What can hang from each mark:
J535: J269 J311
J311: J211 J515 J535
J211: J311 J515
J269: J515 J535
J515: J211 J269 J311
J303: J269

Each row was made from one small tree. The marks that hang from a mark follow it in brackets, in the order of their numbers. Every link used is in the known rows. Write each row's tree.
In the rows, zero is written as 128.
Known rows:
J311(J211): [171 131  88 112 162 166 111 138 103 109 117 116 101 123  95 122 124 131
 150]
J515(J269): [150 113 121 196 141 170  94 115  90 131 114 140 114 124  83 120  84 131
 138]
J211(J515(J311(J535(J269)))): [ 72 109 117  88 145 155 109 142 119 108 122 133  99 126 136 111 102 138
 196]
J211(J311(J535) J515): [116 111 118 108 148 118 105 153 144 111 120 125  89 132 134 107  98 133
 204]
J303(J269(J515)): [129 101  91 104 125 110 101 125  90 132 110 132 104 124  97 132 120 106
 148]
J303(J269(J515 J535(J311))): [133  92  89 133 118  75 101 120  55 129 111 140 102 118  72 130  99 116
 136]
J515(J211(J311) J269(J535)): [118  90 170 248 130 135  90 101  69 121 121 180 131  96  70 174  91 147
 119]
J311(J211 J535): [189 136  65 108 163 154 111 154 107  91 123  85 101 117 119 114 127 129
 153]
J303(J269): [165 102 101 188 133 131  91 124  87 130 117 143 102 106 108 121  91 109
 158]
J211(J515(J269)): [125 111 133 144 142 170 102 127 133 127 114 143 101 155  78 115 123 129
 183]
J269(J515): [113 109 108  41 146 138 119 131  92 129  99 121 105 151 103 125  93 128
 143]
J311(J211 J515 J535(J269)): [157 144   6  46 151 117 103 164 113 108 119  36 104 134 120 119 206 123
 163]
J211(J311(J515 J535)): [139 114  68 109 149 104 100 154 124 116 117  78 103 114 125 123 103 131
 158]
J269(J535): [146  95 111 186 159 148  99 136  67 108 111 159 105 134  89 121  51 133
 118]
J515(J211 J311(J535(J269))): [ 86 105 147 136 141 161 110 114  63 113 125 138 128  73 155 154  78 150
 158]
J211(J515): [129 111 133 105 155 164 114 138 130 124 109 141  91 157 105 108 102 129
 199]
J515(J211(J311)): [136 102 168 162 147 144 107 111  85 133 114 157 116  95 125 154  72 144
 161]
J535(J311(J211 J515)): [182 138  61  73 149 120 114 136  92 134 112  60  96 115  72 117 139 138
 179]
J311(J211(J515) J535): [168 135  78  76 161 154 116 162 142  87 124  90  93 143 107 111 166 129
 187]

Write each row's tree:
[ 84  97 183 205 134 194 107  90  80 116 127 162 141  69  77 179  83 154
 129] => J515(J211 J269 J311)
[121  82 119 148 123 104 102 116  66 118 112 158 117 119  73 167 125 114
 121] => J303(J269(J515(J211) J535))
[ 70 116  98  22 147 152 125 131 101 103 115 115 112 114  82 149 114 139
 126] => J269(J515(J311(J211)))
[135 103  75 164 143 141  97 135 105 120 112  98 118 141  44 142 132 128
 117] => J311(J515(J269(J535)))
[116  99 102  76 137  96 115 126  46 126 101 133 101 142  73 124  71 142
 128] => J269(J515 J535(J311))
[129  96 125 109 122 116 109 112  84 134 110 139 114 114  97 156 131 111
 148] => J303(J269(J515(J211)))
[150 147  43  55 134  92  99 131  62 155 111  66  96 121 110 104 161 138
 194] => J535(J269 J311(J211 J515))
[ 96  97  86  95 123 116 106 128  93 110 121 121 111  98 105 141 106 114
 138] => J303(J269(J515(J311(J535))))
[138 125  98 137 151 161 104 140 127  96 123 134 103 148  49 132 170 133
 155] => J311(J211(J515(J269(J535))))
[ 83 107 130 138 140 174 107 132 136 100 127 134 110 118  88 126 111 141
 173] => J211(J515(J269 J311(J535)))
[105 105 137  52 137 117 121 123  92 124 107 124 116 122 122 156 110 137
 149] => J269(J515(J211(J311(J535))))
[118  87  87 139 126  95  99 129  72 113 111 153 106 130  76 142 113 109
 117] => J303(J269(J515 J535))
[169  95  96 217 126  98  89 119  50 126 117 152 100 100  84 120  73 119
 149] => J303(J269(J535(J311)))
[ 80  82  94 139 124 106 101 125  73 102 119 154 114 105  69 155  99 118
 109] => J303(J269(J515(J311) J535))
[ 88 107 126  96 152 169 117 144 134  96 121 129 100 122 115 117  90 138
 187] => J211(J515(J311(J535)))
[167 123  88 128 134 120 104 119  83 151 109  78 104 116  69 113 107 140
 172] => J535(J311(J515(J269)))
[147 106 155 156 147 137 106 121  87 121 118 136 116  95 144 148  77 142
 165] => J515(J211(J311(J535)))
[ 92  91 133 109 120 127 111 108  85 120 119 144 121  89  92 171 119 120
 140] => J303(J269(J515(J211 J311)))
[142 119  76  84 142 121 105 139  92 131 111  65 117 125 143 137 163 130
 174] => J311(J515(J211) J535(J269))
[163 120  57 130 145 140 101 145 124 114 117  52 116 133  87 125 147 125
 142] => J311(J515(J269) J535)
[ 76 113 123  56 127 102 102 113  59 153 104 146 112 129 149 136 117 135
 165] => J535(J269(J515(J211(J311))))
[136 145  86  66 134 105 100 127  67 150 115 113  85 129 128  88 142 141
 223] => J535(J269 J311(J211(J515)))
[106 108  72  84 126 115 108 133  99 101 125 111 111  95  95 146 140 114
 137] => J303(J269(J515(J311(J211 J535))))
[ 88  94  99 103 122 123 104 121  91 119 117 139 111  98  93 145 104 116
 135] => J303(J269(J515(J311)))
[127 112  85  59 141  94 118 131  54 114 107 119 101 140  56 131 111 142
 126] => J269(J515 J535(J311(J211)))
[169 115  98 159 151 121 105 131  48 112 115 133  98 117  73 116  75 144
 139] => J269(J535(J311(J211)))
